Every row comes from one small tree of marks. Brackets hold a mark, then the marks that hang from it, in alphabetical order. Every link used is in the known rows. Which tree was each row made from?
In the rows, zero is written as 128.
Known rows
[T G]: [ 93  78 111 143 131 155  88 105 135 108 148 106  95 122 140 122 144 119
 120 165 132 142 139 117]
[Y [B R] J]: [101 104 118 132 101 153  78 110 131 104 153 105 115 150 161 127 196 142
 169 186 143 160 126 139]
[J [G [B R] T] Y]: [119  99 108 162 134 160  67 107 164 102 146 146 114 152 149 124 161 102
 149 190 133 170 143 153]
[T [G [J [Y [B R]]]]]: [ 96  83 116 155 101 154  66 106 156 101 146 115  85 151 144 130 129 128
 162 176 147 161 149 121]
[R A B J]: [114  98 120 177 118 170  95 108 129 120 142 153  99 128 147 108 159 113
  88 134 121 138 136 131]
[B [R J]]: [114 111 142 169 131 168  82 106 161 114 138 134 106 148 146 119 157 120
 145 150 116 153 137 129]
[G T]: [104 111  98 132 114 166  82 105 149 110 157 135 103 131 149 124 163 113
 143 166 120 158 133 127]
[T [G J]]: [ 95  77 101 153 104 155  85 106 135 103 152  91  92 137 149 126 129 125
 126 165 132 151 139 103]
[Y [J [G [B [R A]]]]]: [113  80  90 161 122 151  79 112 109 103 148  99 123 144 171 118 181 130
 109 200 140 156 126 156]
[B [R [A Y] J]]: [108  86 128 174 122 162  77 108 121 125 146 133  88 134 157 108 153 125
 102 158 106 146 139 132]
[T [G [B R] J]]: [ 93  69 105 175 108 159  90 108 137  98 141  25 105 159 161 123 120 108
 120 186 132 161 148 115]
[T [G B]]: [ 92  60 115 152 127 156  92 105 132 102 146  75 104 131 148 115 146 107
  97 183 141 145 148 122]
[A Y]: [104  75 129 147 125 148  85 109 124 113 156 107  98 130 152 114 181 131
 112 173 122 143 138 121]
[Y [B [R [J G]]]]: [113 109 151 145 119 154  67 103 165 108 135 208 104 148 148 118 183 141
 178 166 129 161 120 152]
[B R]: [106 102 117 156 140 160  88 109 148 108 144  91 108 147 149 124 162 119
 148 171 119 156 134 133]
[T [G [B R] [J Y]]]: [101  68 109 182 120 160  77 108 147  99 144  54  98 159 148 125 115 104
 120 183 145 159 162 117]
[G B [J Y]]: [118  72 116 173 114 158  77 109 145  97 154 109 104 151 146 120 152 117
 108 177 153 155 159 118]
[J G [Y [B R]]]: [115  98 135 145 134 147  60 108 166 101 142 191  99 145 139 125 181 136
 181 185 148 159 132 155]
[T [G [B [R A]] J]]: [ 90  61  83 174 102 162  88 108 112 106 146  37  94 147 162 117 108 108
  92 185 126 155 148 122]
[Y [B [R A [J G]]]]: [112 101 131 144 114 156  65 105 148 114 138 220  94 136 149 113 171 139
 149 166 126 156 120 159]

Which tree is each row?
[112  92 101 139 118 156  78 105 150 100 151 148 115 139 155 118 174 113
 130 188 132 164 131 145] => [J [G B T]]
[131  83 151 173 139 156  65 106 164 103 140 212 110 140 137 113 172 121
 119 164 152 149 150 140] => [R [J [G B] Y]]
[130  96 127 184 142 159  74 108 143 117 138 228  96 127 138 111 168 121
 102 140 137 141 139 144] => [R A B [J G Y]]
[111 105 119 169 129 170  80 107 139 120 142 147  95 135 148 114 147 118
 118 149 112 150 137 137] => [B [R A J]]
[115 105  95 153  99 166  68 106 159 106 161 150  94 145 143 130 144 116
 148 161 133 164 148 115] => [G [J Y] T]
[106  76  89 176 103 163  87 110 120 104 148  54 103 153 165 116 134 111
 100 185 125 161 143 131] => [G [B [R A]] J]
[112 117 114 132 120 155  55 104 170 104 148 206  99 145 143 129 175 125
 193 183 136 171 129 156] => [J [G T] [Y [B R]]]
[117  93 102 155 107 167  69 102 139 113 148 207 102 129 154 109 159 111
 104 165 123 157 134 148] => [R A [J [G B T]]]
[109  94 121 118 102 139  70 109 129  99 154 180 115 136 156 125 214 159
 164 191 155 154 116 144] => [Y B [J G]]
[116  81 118 185 119 162  77 110 152  98 146  75 107 166 151 123 142 111
 130 185 142 163 157 127] => [G [B R] [J Y]]
[112  87 124 177 121 172  83 106 134 114 140 113 103 143 154 107 143 107
  92 165 123 152 147 144] => [G [B [R A J]]]
[117  59 135 168 118 151  72 108 114 116 147 180  98 126 160 100 175 129
  73 174 127 144 137 140] => [R [A Y] [J [G B]]]
[119 114 102 166 112 169  83 105 137 119 144 213 102 127 154 113 164 112
 117 141 111 153 122 144] => [R A B [J [G T]]]
[113  92 146 178 129 170  86 107 158 109 135 104 116 157 152 112 156 107
 123 166 126 157 146 136] => [G [B [R J]]]
[107  76 144 186 138 169  71 104 162 109 134 113 100 148 139 117 127  99
 111 165 140 151 163 129] => [T [G [B [R [J Y]]]]]
[110 127 130 133 102 164  61 100 173 111 141 218 103 149 151 121 175 128
 192 166 119 173 119 153] => [Y [B [R [J [G T]]]]]
[106 111  99 107  84 148  64 106 135 102 161 192 115 135 163 128 208 148
 178 186 145 166 113 146] => [Y B [J [G T]]]
[113 104 111 120 111 152  54 103 163 103 155 241  95 131 139 126 185 130
 175 179 146 163 131 149] => [J [G T] [Y B]]
[127 118 125 155 128 164  56 103 175 111 147 251  98 133 136 122 167 122
 155 151 130 158 139 138] => [R [J [G T] Y]]
[ 97  80 139 177 127 168  84 105 150 110 133  86 107 149 150 114 129 101
 112 167 126 153 150 129] => [T [G [B [R J]]]]
[103  94 106 114  77 139  62 107 121 107 166 187 108 133 171 122 217 155
 162 195 135 163 115 140] => [A [Y B [J [G T]]]]
[ 97  87 130 137  91 144  77 112 118 109 157  96 109 149 169 121 204 150
 152 194 135 156 129 135] => [A [Y [B R] J]]
[103  69 107 169 121 153  98 112  97 120 153 100  94 122 159 107 175 119
  73 163 118 136 136 128] => [R [A Y] B]
[119 104 121 167 137 161  72 106 142 117 137 188  98 134 149 115 155 129
 132 157 115 152 124 149] => [B [R A [J G]]]
